Each row was made from one small tree. The marks that hang from a mark follow it in brackets, in alphabetical order. Every link used is in the known rows. Write each row's tree.
Known rows:
A(D(Q(K))): [-21.7  30.0  14.7 -50.9  39.5  13.4 -34.4  50.0  28.9 -45.5  38.0 -16.8
 -19.3  10.9  -2.8   3.2  14.7  18.8  10.2 -42.7 -12.8  27.3  -5.5  16.4
  19.6  33.9  -9.6]
M(S(A(D(Q)))): [-23.3  32.5  51.1  -1.3  30.7   1.1 -38.9  25.3  39.0 -45.2   1.1 -26.5
 -32.8 -26.9  -8.2 -41.2  23.4  12.9 -41.2 -18.7  -0.6  35.8 -10.1   9.9
  -3.3  23.1   2.9]
A(D(M Q(S))): [  2.9 -13.7  19.4 -22.3   1.6  -6.4 -10.5  51.2 -22.9  16.6  -1.6 -13.4
 -37.1  -8.4 -25.1 -17.0 -33.5   2.5  17.9  -9.2  20.1  36.9  -0.6 -21.6
  21.1  21.3  12.5]
K(Q(S(A(D(J)) M))): [ 16.0 -20.5  22.1  33.8 -40.1   8.7  -1.8  -6.0 -23.8 -13.4 -15.9  -3.0
  -9.5  -2.1 -30.1  -7.0 -14.4 -51.9  -6.2 -10.6  29.9  11.1  -3.6 -23.7
   6.1   3.6   7.7]
S(A M): [ 11.7  24.1  10.5  55.2 -19.4   1.4  -0.7 -23.3  31.1 -33.1  12.4 -24.1
 -21.9  -8.6   4.3  12.2  47.3 -24.4 -31.0  15.9  18.4   5.1  29.1 -62.0
  20.0  47.6  47.3]
D(Q): [-33.5  12.7  25.2  -0.3  20.9 -14.4 -16.1  37.0  23.3 -15.7  12.8 -22.8
 -53.3 -15.5  10.4   9.4  40.1   9.7 -15.7   6.5   8.6   9.6  14.7 -36.6
  19.6  42.6  32.1]
S(A(D(J Q(K)))): [-37.4 -13.4  17.6 -39.5  23.5  13.9 -32.9  17.1  23.4 -59.0  13.3  -5.9
   6.6  11.9 -18.3 -10.0  20.0 -24.2  -9.1 -44.7 -20.6 -10.7 -27.9  27.7
  -8.3  -1.8 -17.7]
A(D(M Q)): [-23.4  -1.5   0.1 -12.7  17.2   8.0 -21.9  41.8  -2.0  -3.2  17.2 -29.2
 -48.7 -19.1   6.7 -14.2 -20.4  12.0 -16.3 -26.4   0.9  38.3 -22.8 -14.1
  41.5   5.4  -2.7]
Q(D(A J) K S(M)): [ 19.1  46.1 -29.2 -30.3  -9.6 -21.0  44.0 -14.4 -16.9  38.2  -2.1   4.5
   6.5  68.2  18.9  57.9  -1.2  -6.1  49.9 -15.6  -5.5 -44.6  49.7  29.8
 -32.1  10.1   0.7]
M(S(A(D(J Q)))): [-49.0  11.4  48.2   4.3  33.4  -3.0 -32.9   5.6  29.9 -38.9 -14.0 -11.5
 -16.4 -19.0  -7.4 -34.9  17.6 -12.0 -38.0 -27.7   0.7   2.9 -18.3  30.7
 -10.3   1.4  -8.9]
K(A(D(J Q))): [-36.3  11.8  -5.0  -6.1  18.1  39.8 -39.2  36.0 -11.0 -20.1   8.9 -14.2
 -40.9 -19.0  37.7  -7.0 -31.4   0.2 -15.6 -19.8  12.5   7.7 -20.5  31.8
  16.4   5.6 -38.1]
D(J M): [-29.1 -19.6 -11.8  37.7  -0.1  -0.8  10.3 -32.1   4.1   1.6  -4.1  16.1
  11.7 -16.4  23.2   2.4   7.0 -12.2  -7.8  19.1  18.3 -38.0   0.1 -26.7
  24.8   4.9   8.3]
Q(S): [  4.9  21.8  40.4  15.8  10.3 -10.7  -3.7  10.7  14.3 -29.8  -6.6   5.7
 -12.6 -11.0   1.9   0.6  21.3  -6.1  29.1  46.9  49.6 -14.4  55.2 -46.1
   3.7  86.7  26.3]
S(A(D(J Q(K))) M): [-14.8   2.7  -1.4 -19.8  -7.8   9.9 -11.7   4.9  13.3 -27.9  11.9 -16.0
  -8.4  25.0 -28.5  17.5  19.9 -38.8 -13.3 -63.3 -26.3   4.4 -15.3  14.3
   6.6 -14.7  13.4]
K(Q(D(A J M(S)))): [ -8.1   0.1 -42.6  15.2  -6.0 -17.8  26.6 -31.2 -22.2  67.1  -8.8   6.3
   4.3  -3.6  43.2   1.9  -9.1  39.6 -29.8  -5.6 -29.5 -11.0 -27.5  35.9
 -15.8 -76.3 -31.9]
M(S(A)): [ -4.5  33.3  41.6  43.1  21.6  -6.0 -17.5 -28.2  59.0 -54.1  -2.2   0.1
  13.2 -28.1   1.4 -23.9  58.2   7.3 -33.3  35.8  13.7  -0.3  23.6 -23.6
  -9.8  43.3  24.2]
S(A(D(J)) M): [-21.2  20.8   9.4  40.9  -8.2  19.8 -14.0 -23.2  15.1 -48.6   3.6 -15.7
 -21.4  -3.6  16.8  -2.5  -1.7 -45.3 -27.6 -21.7  30.7 -12.9   6.6 -11.1
  21.2  32.1   0.1]
A(D(J)): [-52.0  29.4  22.3  16.5  37.1  15.4 -28.4  -2.0  14.7 -59.1   5.8   1.2
 -16.2  -8.1  44.1 -16.4 -15.7 -12.0   0.1  -6.5  46.5 -23.9   7.6  10.2
  24.7  58.3 -34.6]
S(A(D(J Q)) M): [-34.6   3.5  13.7  13.8 -11.9   6.6 -14.3   9.9  -1.6 -22.5   0.7 -28.9
 -52.5   0.8  -5.9   5.2   3.6 -39.1 -35.0 -44.9   1.9   5.7 -11.7  -9.3
  21.7   4.5  17.3]
D(Q(K)): [-16.3  12.2  12.2 -34.8  24.8  -4.7 -12.2  32.4  37.9 -24.4  26.8  -9.4
  -5.4   7.7 -12.7  24.1  51.8  16.1   6.9 -12.5 -23.2   5.0   8.6 -11.4
   7.8  24.5  25.0]
A(D(J M(S) Q)): [-47.5   8.0  10.6   3.2  26.5  -5.1  -8.7   2.3   2.8  20.0  -8.1  -0.1
 -14.8 -22.4   3.3 -22.3 -18.7  16.6 -18.4 -36.6  -5.9  13.6 -31.4  37.0
  16.5 -30.6  -7.4]
Q(D(J M) K(A) S): [ 33.7 -31.6 -33.9 -31.6  -3.1  14.1  19.2 -21.4 -32.2  13.2  -7.1  34.1
  65.0  30.9  -0.1  -0.8 -48.3   7.5  38.4  25.1 -18.6 -15.2 -10.1  42.0
 -30.1 -35.1 -47.8]

Which tree is each row?
[ 31.7 -45.7 -28.5  19.8 -32.1  41.8  -9.6   8.7 -54.3  23.4 -10.0  21.2
  15.0 -32.2  -0.7 -20.1 -69.9  -9.1   3.9  13.6  22.0  23.5 -35.0   8.3
   6.5 -40.4 -43.7]
K(A(D(J M)) Q(S))
[ 29.2 -46.3   8.5  -6.4 -11.8 -18.2  19.9   7.0 -40.4  20.6 -11.0   0.0
  -3.3   2.0 -15.6 -19.2 -35.0  21.3   7.0  29.3  -0.8  32.1 -15.9 -22.4
   5.8 -10.0 -17.0]
K(Q(D(M) S))
[ 35.5 -34.4 -41.9  14.7 -12.1  25.3  -1.5   1.9 -33.3  19.3  21.8 -14.5
  -1.3 -20.0  32.2 -19.1 -41.1  41.0 -36.6  26.3 -23.3  49.1 -48.3  -0.8
  13.7 -49.3 -49.7]
K(A Q(D(M)))
[  8.1   3.0  12.9  49.2  -0.2  -7.4   0.1 -43.0  40.5 -15.5  -7.0   4.2
  26.8 -36.1  -8.4 -29.4  40.1   9.0 -39.8  31.7  -0.9   6.0  -1.2 -30.3
  -2.0  -1.4  29.2]
D(M(S(A)))
[  4.3  15.6  33.9 -66.4  30.9   1.2 -23.6  59.4  14.8 -29.4  15.1  -4.0
 -11.7  21.2 -37.5   2.0  -0.4   8.5  44.8 -26.1   3.5  25.1  13.5  11.5
  -3.4  46.4   0.8]
A(D(Q(K S)))
[ -6.7 -76.9  19.9   4.9 -30.4 -29.9   9.8   2.4 -22.3  18.7 -37.4  11.8
  -0.5 -14.0 -50.5 -11.3  14.4 -45.0  -5.1  19.3  -4.2 -22.7  -8.2 -40.3
 -12.1 -27.0  42.7]
D(J M Q(S(A)))
[ -7.3  35.3 -50.4 -21.7  18.6 -14.8  30.4 -46.3  11.7  41.9   2.4  19.0
  49.0  31.1  35.5  16.4   4.5  40.6   8.3 -17.0 -42.6 -38.4  -1.6  70.1
 -33.5 -50.6 -28.7]
Q(D(A J M(S)) K)
[ 17.0  10.8 -25.1   8.2 -36.7 -25.6  41.1  -2.7 -49.4  63.1 -12.9  -7.8
 -36.2  30.3  23.8  43.5 -16.4  -8.6  12.4  -6.7   5.2 -16.4  28.0  -2.9
 -17.0 -12.7  -0.3]
K(Q(D(A J) S(M)))
[ 35.1  40.0 -24.6  -5.0 -15.0  44.2  -3.0  -4.7 -11.7  -7.1   6.0  19.3
  25.4  23.5   0.3  27.5 -36.6 -15.9  47.3 -14.3  19.1   0.5  22.7  35.1
  -4.0  15.7 -17.3]
Q(K(A(D(J))) S(M))
[  4.8  -5.6 -39.8  -7.6   0.9  11.6   3.9 -16.1   7.3  45.9   1.0  26.8
  50.0 -13.8  -9.0  11.6  14.2  27.4 -10.6  -7.4 -54.2   4.0 -37.2  43.6
 -14.6 -85.8   6.2]
D(J M(S) Q(K(A)))
[  8.8 -53.4 -46.0  21.7 -17.4  20.8   1.5 -18.0 -41.8  24.3   3.3   3.3
  13.1 -13.5  38.3 -14.1 -48.7  17.5 -33.5  17.7 -20.9  12.0 -55.2  19.5
   6.2 -75.4 -62.4]
K(A Q(D(J M)))
[ 35.3   2.0   0.9 -42.6  -0.5  13.2 -13.9  44.9   4.8   2.3  12.1   6.5
  11.0   6.2 -26.7  22.6  19.0  15.0  33.0  20.4 -14.5  18.3  17.7  -3.6
 -18.3   8.7  15.7]
D(Q(K(A) S))
[-10.7  51.2  45.1  28.4  34.7  12.7 -39.1 -10.6  54.1 -71.7   7.7  -9.1
   2.3 -27.2  10.0 -43.7  16.9   9.9 -30.8   3.5  29.6  16.7   4.0   7.7
  -2.1  55.0 -12.0]
M(S(A(D)))
[  3.8  42.2 -16.9   5.5 -16.2 -28.5  41.3 -12.3 -27.7  43.7 -14.6  -9.5
 -35.2  41.9  41.6  42.5 -17.4 -15.8  27.6   1.2  21.6 -44.2  58.0   4.3
 -18.3  29.6   0.9]
Q(D(A J) S(M))
[  7.5 -37.6  -2.1 -39.1  11.6 -22.2  26.9 -26.4 -20.0   2.7 -14.2  28.0
  57.2  42.3 -17.3  -0.1 -30.4  -2.0  48.1  11.3 -13.9 -32.6   1.2  26.7
 -22.3  -7.7 -28.5]
Q(D(J M) K S)
[ 58.9   7.5 -28.1 -25.0  -7.1  46.5 -17.7  14.5  -6.3  -8.0  21.1  17.2
  44.2  -1.5 -12.1  -7.2 -46.3  13.8  41.8  11.4   7.6  29.7  -3.5  20.1
   0.9   6.9 -29.9]
Q(K(A(D(M))) S)
[-11.6  39.0 -26.4 -40.9   5.5  -4.3  -4.2  39.9  32.7  16.9  32.6 -18.3
 -29.3  13.7  18.2  52.0  64.0  22.5  11.5 -22.3 -28.9 -14.6  25.1  -5.2
  -4.8   9.4  31.1]
D(A Q(K))
[-16.9 -26.5  -2.8  23.7  11.3 -18.0  19.6 -43.0 -18.3  26.8 -13.9  12.4
  23.9 -11.7  14.1 -28.2 -20.0  32.9 -31.1   2.4 -19.8   9.2 -43.5  29.3
  -2.3 -64.9 -38.5]
K(Q(D(J M(S))))
[  8.1 -34.1 -46.6  33.4 -18.4  55.2 -19.8  -0.8 -34.2   9.0  12.8   9.3
   6.9 -36.7  31.6 -18.2 -53.9   3.8 -25.2  -1.8   6.3  26.1 -57.4  14.1
  30.3 -56.9 -53.6]
K(A(D(J M)) Q)
[ -6.5  -1.8 -13.7 -48.4  18.1  13.6 -19.4  36.6  10.3  -6.9  32.1 -12.4
  -4.7   3.3 -16.7   0.2  -4.6  21.0   9.0 -46.6 -26.2  34.4 -30.9   8.3
  26.6 -12.3  -5.5]
A(D(M Q(K)))
[ 45.6 -23.4  25.3  16.3 -36.9 -19.9  18.9  -4.1 -25.1  -6.7  -9.0 -22.3
 -19.4  14.9 -28.7  -5.9  -2.1 -14.3 -15.1  19.8  -0.5  33.5   4.3 -40.8
 -11.3   9.1  13.0]
K(Q(D S(A M)))
[-12.2 -29.8  49.0  -3.7  15.1 -23.6   2.4 -20.1  -6.2 -49.9 -30.0   5.5
   9.6  21.2  -3.3 -26.1  -8.1 -32.2   8.9  39.1  24.3 -41.7  20.9  -1.2
 -35.3  39.9 -24.7]
Q(D(J) S(A))
[ 24.6 -48.7 -33.1 -31.0 -24.7   8.4  11.5  12.3 -28.3  48.7 -10.0  29.7
  39.7   5.7 -33.5  22.5  -7.8  -7.1  32.8  11.0 -31.6  -8.8 -15.0   9.7
 -17.5 -57.2  11.2]
D(J M Q(K(A) S))
[ 22.7  39.1  23.4   1.9   0.4 -26.1  22.2   2.5 -12.3  -3.4  -3.5 -15.1
 -31.7  31.5   5.1  10.6 -15.0   4.9  22.8  17.0  28.5  10.3  49.6 -22.8
   0.2  68.0  11.3]
Q(D S(M))
[-35.0 -11.7 -47.4   5.7 -18.9 -16.9  17.0  13.3 -16.1  66.3  -3.5 -13.6
 -42.2  -9.5  30.7  36.3  20.7  -2.5 -14.7 -15.9 -16.7 -37.7  -1.0 -18.5
  11.9 -43.4  28.9]
D(A J M Q)
[  6.4  25.8 -30.4 -28.2 -35.7 -25.7  35.0  16.4 -12.5  68.8  -3.3   2.5
 -16.2  43.1 -14.5  80.5  42.4 -20.9  44.7 -34.3 -13.9 -36.6  48.4  -2.6
 -18.4 -11.8  61.1]
D(A J Q(K S(M)))
[ 33.7 -15.4   1.7 -43.0  12.7 -17.0  22.1  -6.9  -4.9  -4.3   3.3  11.0
  40.3  37.9 -22.6  -5.2 -21.3  19.9  47.4  20.6 -11.8   3.5  10.7   7.5
 -13.2  15.5 -16.0]
Q(D(M) K S)
[-24.0  10.3  -0.9  49.2  14.2 -14.1  14.8 -50.4  21.4  12.5 -14.3  27.2
  32.1 -26.3  16.9 -10.9  16.1   9.8 -13.0  17.9  11.1 -25.8   3.0   2.8
  11.0 -10.8  15.3]
D(J M(S))
[-16.7 -16.7   8.9  54.3  -3.2 -12.0   2.9 -62.8  26.0  -7.2 -23.1  19.2
  44.4 -32.6  -4.7 -24.5  32.1 -13.0 -37.5  25.1   0.6 -32.6 -11.7  -8.5
  -8.7 -25.2  20.0]
D(J M(S(A)))
[ 48.2  22.9  -2.0 -11.9   1.4  26.0 -12.1   8.0  18.6 -27.9  15.7  22.7
  39.8   3.7  -6.1  14.7  13.3   7.7  44.0  46.6  14.5  -0.7  36.2  -4.1
 -18.9  42.9   2.2]
Q(K(A) S)
[-37.5  -1.7  -7.0  16.3  15.5  20.9 -11.1 -14.8  -0.7 -21.1   4.8   5.4
  -2.3 -13.1  30.4 -17.5 -33.7 -11.3  -8.5 -11.1  30.5 -16.5 -14.4   6.0
  33.5  14.7 -28.2]
A(D(J M))
[ 52.0  13.5  14.5   4.8 -29.8  -6.1  14.2 -18.0  30.4 -27.0   4.4   5.5
  30.6  23.3 -47.4  28.8  47.9 -32.2  25.4  17.6   4.3  -3.2  45.3 -44.3
 -16.6  43.0  58.1]
Q(K S(A M))
[ -6.6  48.7   9.6  23.4  29.7  10.3 -14.8 -13.2  26.8 -11.2  10.6   0.1
   3.3 -28.7  18.7 -33.9 -16.2  35.7 -12.1  -7.2  20.1  28.6  -5.0   9.5
  24.3  24.9 -10.4]
A(D(M(S)))
[-28.7 -35.5  12.5  27.7  -5.5 -26.2   4.4 -29.3  13.3  20.1 -27.5   4.3
  10.4 -29.2 -23.3 -21.4  38.9  -9.4 -45.6   1.1 -28.6 -11.7 -28.9  -8.4
 -10.2 -55.1  34.8]
D(J M(S(A)) Q)
[ 33.6 -55.6  11.9 -34.8 -27.6 -18.5   9.4  17.2   6.1   6.7  -6.8   5.5
  31.3   5.4 -76.9   1.4  35.7 -19.1  15.0  10.3 -36.0   8.9  -6.2 -36.0
 -18.0 -22.6  47.6]
D(M Q(K S(A)))
[  5.6  35.9  29.2 -12.3  -6.5  -8.1  -2.4  55.0 -12.7   9.4   5.5 -28.6
 -69.4   5.9 -22.7  11.6 -15.9  -5.8  16.0 -28.1  30.9  40.7  31.8 -26.9
  23.6  54.4  35.9]
A(D(Q(S(M))))
[ 12.1 -40.7 -34.6  -3.5 -28.0 -23.7  36.9  -5.2 -53.3  66.6 -20.6   6.6
  -3.7  12.9  19.3  12.8 -30.7   2.7  11.9  12.2  -5.8 -24.4  -9.2   2.1
 -21.5 -46.5 -23.2]
K(Q(D(A J M) S))
[  5.9  54.7 -35.1  38.6  -2.9  -9.9  13.8 -22.9  29.9  46.3   7.4   0.1
  -2.6 -25.3  41.4  15.2  33.5  38.8 -15.1  19.0   4.4 -10.8  24.2 -16.5
   2.3   0.0  29.8]
D(A M(S))
[  1.0 -62.9  43.5   3.7  -6.1 -19.2   1.7 -11.4 -23.6 -31.2 -26.7   6.6
  10.6   5.8 -17.9 -30.1  -8.2 -25.6  -8.0  31.4   4.7 -16.0 -15.1  -7.0
 -31.8  -3.2 -31.1]
K(Q(D(J) S(A)))
